What can hang from each mark
q394: q108 q610
q380: q108 q775
q610: q82 q381 q394 q727
q82: q775
q775: q82
q108: q380 q394
q381: q610

Every row comes from one small tree of marks. The marks that hang from a mark follow it in brackets, in the order of their numbers. Every link used is in the known rows. Which tree was each row made from?
Known rows
q108(q380 q394(q610(q82 q381))): [ 1.508  1.555 -2.845 -0.159 -0.258 -3.269 -0.444  0.631 -0.533 -1.571
 -0.423 -0.297 -1.146 -1.311  0.306 -0.063  1.812  0.606 -2.434  0.692
 -1.042  1.756 -1.165  0.157  0.549]
q381(q610): [ 2.197 -1.188  0.126  1.178 -1.011  1.481 -0.353 -0.824  0.346 -0.613
  0.319  1.491 -0.197 -0.429 -1.233 -0.084 -0.529 -1.736 -0.943 -0.522
 -0.875 -1.474 -0.062 -0.151 -0.865]
q610(q82 q394(q108(q380)) q727): [-2.223  0.306 -1.231 -2.427  0.866  4.669  0.636  1.437 -0.262  0.497
  1.078 -0.326  0.231  2.182 -0.006 -0.445 -0.450  2.044  3.222  0.134
  2.114 -0.620  0.199 -0.034 -1.024]
q108(q380 q394(q610)): [ 1.366  0.692 -1.880 -0.596  0.727 -2.204 -1.330  0.093 -0.471 -0.313
  1.294  0.160 -0.156 -0.471  0.389 -0.052  1.700  0.546 -1.086 -0.098
 -1.532  0.723 -1.258 -0.756  0.421]
q381(q610(q82 q394)): [ 2.205 -0.770 -0.546 -1.360 -1.420  3.046 -1.745  0.317  0.487 -1.235
 -0.581  0.777 -0.068  0.052 -0.913 -0.835 -1.893  0.484 -0.093 -0.421
  0.677 -0.169  1.435 -0.744 -1.523]
q108(q380 q394): [ 0.553  0.476 -2.300 -0.475  1.335  1.553 -0.949  0.165 -0.906  0.100
  1.453  0.265 -0.161  0.432 -1.274 -0.557  1.343  2.234 -0.370  0.240
 -0.823 -1.780 -0.336 -0.915 -0.321]
q610(q82 q727): [ 2.641 -1.357 -0.458 -0.174 -2.282  0.312  0.305 -0.366 -0.677 -0.953
 -1.341  1.549 -0.215  0.605  0.802  0.775 -0.700 -1.029  0.976 -0.449
  0.278 -0.873 -0.265  0.445 -1.451]
q108(q380(q775) q394): [-1.636 -0.336  0.184  0.243  2.226  2.214 -0.399 -0.450 -0.562  1.255
  0.572 -0.122  0.200  0.232 -1.840 -1.521  0.459  1.978  0.926  0.287
 -0.192 -2.218  0.599 -0.634  0.789]
q610(q82 q394): [ 1.992 -0.526  0.840 -3.788 -1.531  1.795 -2.434  0.266  0.171 -0.480
 -0.831 -0.941  0.572  0.660  0.336 -0.389 -1.853  1.797  0.282 -0.040
  0.809  0.660  2.810 -1.576 -1.480]
q394(q108 q610(q381 q727)): [-0.541  0.264  0.331  2.211 -1.347 -4.965  2.587  0.329  0.382 -0.126
 -0.240  0.158 -0.392 -0.565  2.031  3.174  2.314 -4.131  0.009  0.300
 -0.315  1.617 -1.836  1.427  1.360]
q381(q610(q727)): [ 1.804 -1.726 -0.799  3.074 -1.212  0.383  0.715 -0.523 -0.459 -0.606
  0.065  2.564 -0.153 -0.131 -0.900  1.236  0.347 -3.082  1.119 -0.925
 -0.296 -2.328 -1.614  0.893 -0.482]
q610(q82(q775) q727): [ 4.311 -1.436 -0.524 -0.023 -1.215  0.661 -0.218 -1.102 -1.366 -0.656
 -2.122  1.753  0.013  0.743  0.657 -0.310 -1.911  0.958 -1.704 -0.655
 -0.185 -1.286  0.721  1.553 -1.487]
q380(q775): [-0.516 -1.864  4.279 -0.117 -0.171  0.343 -0.319 -1.731  0.487  1.422
 -0.814 -0.524  0.817 -0.165 -0.570 -0.423 -1.210 -0.937  1.085 -0.188
  0.042 -1.060  2.016 -0.581  0.473]
q394(q108(q380) q610): [-1.130  0.837  0.786 -1.728  1.135  0.020  0.607 -0.113  1.039  0.529
  2.407 -0.802  0.060  0.470  0.838 -0.300  0.433 -1.069 -0.543  0.120
 -1.033  1.706 -1.009 -0.204  0.253]
q380(q108(q394(q610(q381))) q775): [-2.092  1.099 -0.690  2.718 -0.164 -5.634 -0.165 -0.086 -0.092 -0.965
 -0.916 -0.350 -0.097 -1.961  0.244  0.674  0.919 -0.121 -0.525 -0.007
 -0.287  0.774 -1.096 -0.310  1.187]
q381(q610(q82(q775) q394)): [ 3.718 -0.863 -0.678 -1.268 -0.325  3.403 -2.243 -0.498 -0.101 -1.029
 -1.191  0.903  0.119  0.044 -1.109 -1.698 -3.098  2.326 -2.497 -0.568
  0.385 -0.553  2.179  0.136 -1.518]
q108(q380(q775(q82)) q394): [-0.943 -0.313  2.634  1.549  2.818  4.211 -0.447 -0.903 -0.292  2.597
 -0.363 -0.585  0.248  0.198 -2.190 -3.246 -0.316  2.374 -0.278  0.348
 -0.909 -2.336  0.876 -0.501  0.830]
q380(q108(q394) q775): [-2.063  0.254 -0.802  1.488  0.681  0.034 -0.524 -0.255 -0.297 -0.253
  0.019  0.558  0.326 -0.290 -0.947 -0.751 -0.638  2.119  0.630 -0.221
  0.117 -1.993 -0.123 -1.219 -0.273]
q108(q380(q775)): [-2.451 -1.034  3.018 -0.737  1.819  1.638 -0.117 -1.362  0.014  1.929
  0.535 -1.552  0.639  0.203 -1.702 -1.477 -0.485 -0.057  1.586 -0.033
  0.031 -1.108  1.389 -0.231  0.445]
q380(q108(q394) q775(q82)): [-1.302  0.336  1.923  2.948  1.393  2.051 -0.697 -0.737 -0.042  1.403
 -1.042  0.125  0.379 -0.306 -1.403 -2.517 -1.372  2.503 -0.667 -0.108
 -0.817 -2.050  0.126 -1.150 -0.207]

Which tree is each row?
[ 0.865  1.127  0.413 -0.919 -2.176 -2.830  1.415  0.272  1.397 -1.331
 -0.792 -0.528 -0.985 -0.874  1.819  0.852 -0.055 -1.668 -2.614  0.873
 -0.615  3.048 -0.238  0.487  0.187]
q394(q108 q610(q82 q381))
[-0.206  0.965  1.255  0.279 -1.192 -4.095  1.490  0.085  1.162 -0.211
  0.120 -0.849 -0.423 -1.010  1.579  1.847  1.190 -2.816 -1.943  0.659
 -0.931  2.468 -0.636  0.421  1.115]
q394(q108 q610(q381))
[ 4.473  0.061  0.697 -0.473 -2.115 -5.575 -0.822 -1.197 -0.176 -1.433
 -2.752 -0.563 -0.466 -1.622  1.579  0.303 -0.963 -0.717 -4.955  0.129
 -1.499  3.108  0.921  1.325  0.082]
q394(q610(q82(q775) q381))
[ 1.214  0.290 -2.830  1.066  0.563 -3.072 -0.443  0.316 -1.238 -0.306
  0.983  1.124 -0.161 -0.083  0.655  1.092  2.654 -0.831  0.728 -0.473
 -0.866 -0.118 -2.645  0.169  0.680]
q108(q380 q394(q610(q727)))
[-0.727 -0.534  0.498  1.472 -1.441 -3.549  0.209  0.821 -1.141  0.549
 -1.079 -1.262  0.564 -0.450  0.233  3.325  2.252 -1.605  2.117  0.032
  1.371 -0.199  0.847  0.417  0.854]
q610(q381 q394 q727)
[-1.016 -0.832 -0.806  1.417 -0.034  3.236  0.853  0.934  0.219  0.293
  1.222  1.593  0.305  0.923 -0.623  1.167  0.067 -1.209  2.627 -0.548
  1.310 -1.922 -0.599  0.246 -0.234]
q381(q610(q394(q108) q727))
[-3.408 -0.263  4.825  0.115  3.118  6.249  1.400 -0.983  1.104  3.440
  0.962 -1.546  0.417  1.106 -1.711 -3.284 -1.407  1.051  0.304  0.630
 -0.216 -1.394  1.190 -0.004  0.442]
q394(q108(q380(q775(q82))))
[-4.048 -0.195  2.668 -1.122  2.630  4.756  1.515 -0.630  0.954  2.176
  1.802 -1.172  0.340  1.047 -1.371 -1.815 -0.788  0.718  1.472  0.546
  0.504 -1.252  0.949 -0.124  0.407]
q394(q108(q380(q775)))
[-4.013  1.590  0.396 -1.384  1.601  1.350  0.823  1.432  0.245  1.287
  1.343 -3.102  0.239  0.367 -1.217  0.589  1.446  1.077  0.771  1.112
  1.189  0.381  1.385 -0.228  0.789]
q610(q381 q394(q108(q380)))
[ 3.629 -0.107  0.090 -0.280 -1.421 -1.276 -0.115 -0.895 -0.723 -1.023
 -2.875 -0.614 -0.637 -0.913 -0.193 -0.472 -1.400  1.492 -4.783  0.616
 -0.742  0.440  2.287  1.397 -0.737]
q610(q82(q775) q381)
[-0.804 -0.085  0.673  0.091  1.597 -1.797 -0.873 -0.584 -0.046  0.890
  0.416 -0.143  0.216 -0.636 -0.242 -0.963  0.845  0.196  0.572 -0.077
 -0.750  0.392 -0.379 -0.491  1.574]
q108(q380(q775) q394(q610))
[-4.552  0.052  2.636 -2.624  2.790  4.975 -0.092  0.311  0.814  2.430
  1.840 -2.304  1.170  1.412 -1.189 -1.339 -0.926  1.917  3.013  0.349
  1.630 -0.721  2.402 -1.111  0.587]
q610(q394(q108(q380(q775))))
[ 1.971  0.410 -3.502 -0.027 -0.076 -2.010 -0.486  0.511 -1.088 -1.186
  0.045  1.475 -0.656  0.102  0.923  0.002  1.405  0.256  0.192 -0.292
 -0.562  0.449 -2.392  0.300 -0.058]
q108(q380 q394(q610(q82 q727)))
[ 2.480  0.197  0.374 -1.830 -0.873 -0.813 -1.655  0.032 -0.716 -0.500
 -2.696 -1.857  0.201 -0.430 -0.268 -0.093 -1.631  2.815 -3.156  0.477
  0.651  0.991  3.438  0.544 -0.446]
q610(q82(q775) q381 q394)
[ 1.697  1.153 -4.596  1.108 -1.595 -3.761 -0.695  0.780 -0.887 -2.665
 -0.436  2.038 -0.531 -0.247  1.685  0.845  0.402  0.594 -0.269 -0.710
 -0.465  0.596 -3.026 -0.441 -1.254]
q380(q108(q394(q610(q82 q727))))
[ 1.514 -0.494  0.764  2.481 -2.297 -8.196  0.739 -0.470 -0.481 -0.488
 -1.349  0.021 -0.146 -1.561  1.966  3.576  2.444 -4.864 -0.131 -0.295
 -0.822  1.810 -1.464  1.180  1.364]
q394(q610(q381 q727))
[ 0.797 -1.542 -0.700  1.697 -0.821  0.904 -0.618  0.337 -0.396  0.011
  0.264  1.436  0.553  0.196 -0.706  1.496  0.377 -1.690  2.440 -0.984
  1.070 -1.791 -0.306  0.115 -0.326]
q381(q610(q394 q727))
[-2.621  0.958 -0.380  1.656  0.572 -3.574  2.825  0.555 -0.037  0.267
  1.099 -0.735 -0.485 -0.389  0.890  1.975  2.826 -3.252  0.594  0.357
 -0.134  1.394 -2.460  1.751  1.528]
q394(q108(q380) q610(q381 q727))
[ 2.814 -1.529 -1.694  1.824 -2.117  1.715  0.568 -0.306 -0.318 -1.675
 -0.998  2.963 -0.747  0.049 -0.567  0.093 -0.840 -1.901  0.372 -0.702
  0.072 -1.494 -1.180  1.043 -1.446]
q381(q610(q82 q727))
[ 3.055 -0.385 -0.377 -0.694 -0.667 -0.613  0.873 -0.622  0.099 -0.728
 -0.708  1.713 -0.220  0.843  2.602  0.148 -1.716 -0.362 -2.019 -0.385
 -0.598  1.229 -0.676  1.650 -0.539]
q394(q108 q610(q82(q775) q727))
[ 0.266 -0.013 -0.062 -0.958  0.876 -0.634 -1.000 -0.464 -0.012 -0.176
 -0.518  0.088 -0.286 -0.474 -0.030 -2.097 -0.340  1.166 -0.176  0.095
 -0.372  1.029  0.068 -0.417  0.821]
q108(q380(q775) q394(q610(q82)))
[-0.130  1.120 -0.034 -3.005  0.449  1.272  0.525  0.104  1.152 -0.542
  1.306 -0.480 -0.534  0.495  1.033 -1.455 -0.941 -0.087 -1.250  0.276
 -0.783  2.427 -0.769 -0.053 -0.621]
q394(q108(q380) q610(q82))
[-0.555 -0.116  0.103 -0.469  0.259  4.466 -0.220  0.694  1.053  0.153
  1.647  0.599  0.296  0.578 -0.988 -0.092 -0.886  0.166  0.688 -0.136
  0.730 -1.170  0.870 -0.810 -0.603]
q381(q610(q394(q108)))
[ 0.838  0.931 -3.941  2.146 -0.971 -4.644 -0.640  0.557 -1.053 -1.875
  0.629  1.812 -0.057 -0.442  1.524  1.765  1.420 -0.177  0.177 -0.885
 -0.740 -0.077 -3.128 -0.526 -0.598]
q380(q108(q394(q610(q727))))
[-1.631  0.922 -0.309 -4.505  1.110  5.759 -0.516  1.136  0.660  0.293
  1.433 -1.570  0.262  1.819 -0.504 -1.887 -1.618  3.334  0.993  0.575
  1.353  0.454  1.950 -1.146 -1.263]
q610(q82 q394(q108(q380)))
[-0.345 -0.371 -0.522 -2.039 -0.807  3.636  0.478  1.290 -0.005 -0.021
 -0.020  0.444  0.344  1.961  1.008  0.571 -1.069  0.968  2.456  0.003
  1.981 -0.441  1.007 -0.299 -1.058]
q610(q82 q394(q108) q727)
[-3.103  0.179  3.011 -1.203  1.880  0.466  1.018 -0.843  1.391  1.642
  1.691 -1.272  0.401  0.201  0.374 -1.146 -0.298 -1.235  0.853  0.115
 -0.348  1.401 -0.156  0.025  1.202]
q394(q108(q380(q775)) q610)
[ 3.723  0.967 -2.189  0.345 -2.613 -4.897 -0.770  0.455 -0.201 -2.095
 -1.898  0.627 -1.083 -1.553  1.346  1.151  1.212 -0.363 -3.107  0.500
 -1.268  1.785 -0.535 -0.183  0.364]
q108(q394(q610(q82 q381)))
[-2.694  0.336  0.083  1.123 -0.446 -0.911  1.754  1.480 -0.356  0.870
  0.038 -1.072  0.306  0.315  0.326  3.148  1.946 -0.974  2.274  0.545
  1.838 -0.640  0.436  0.582  0.924]
q610(q381 q394(q108) q727)
[ 1.127  1.543 -3.259  0.580 -0.835 -3.832 -1.584  0.368 -0.310 -2.007
  0.734  0.909 -0.043 -0.846  1.108  0.599  0.766  0.877 -1.418 -0.581
 -1.342  0.502 -2.093 -1.415 -0.918]
q380(q108(q394(q610)))
[ 0.473 -0.109 -0.835 -1.695 -0.627  5.816 -0.364  0.934  1.140 -0.926
  0.584  0.956 -0.260  0.771 -0.854 -1.139 -2.127  1.219 -0.058  0.047
  1.151 -0.458  1.088 -0.618 -1.374]
q381(q610(q82 q394(q108)))
[-2.132 -0.283  4.607  2.033  1.214  1.655 -0.440 -1.587  0.545  1.918
 -1.126 -1.117  0.803 -0.244 -1.201 -2.696 -2.312  0.612 -0.176 -0.347
 -0.619 -0.980  0.885 -0.781 -0.495]
q380(q108 q775(q82))
[-2.107  1.599  0.488 -0.145  0.793 -2.688  1.758  0.307  0.825  0.285
  1.466 -1.801 -0.506 -0.738  0.519  0.625  1.756 -1.985 -1.218  0.814
 -0.913  2.387 -0.957  0.635  1.237]
q394(q108(q380) q610(q381))
[-1.075 -0.568 -0.160  1.767  1.529 -2.562  0.076 -0.460 -0.851  0.777
  0.302  0.723  0.239 -0.261  0.127  0.165  1.719 -0.832  2.163 -0.451
 -0.041 -0.649 -1.647  0.359  1.800]
q108(q380(q775) q394(q610(q727)))
[-3.870 -0.514  1.509 -0.342  2.620  5.785  0.300  0.247  1.174  1.527
  1.815 -0.510  0.580  0.726 -2.327 -1.717 -1.110  0.682  2.394 -0.021
  1.385 -1.523  1.129 -0.308  0.417]
q381(q610(q394(q108(q380(q775)))))
[ 0.367 -0.259 -0.467  0.179 -2.315 -2.113  0.092  1.045 -0.926 -0.607
 -2.232 -0.874 -0.046 -0.084  0.353  2.106  0.723 -0.505  1.558  0.269
  1.861  0.377  1.204  0.572 -0.085]
q610(q82 q381 q394 q727)
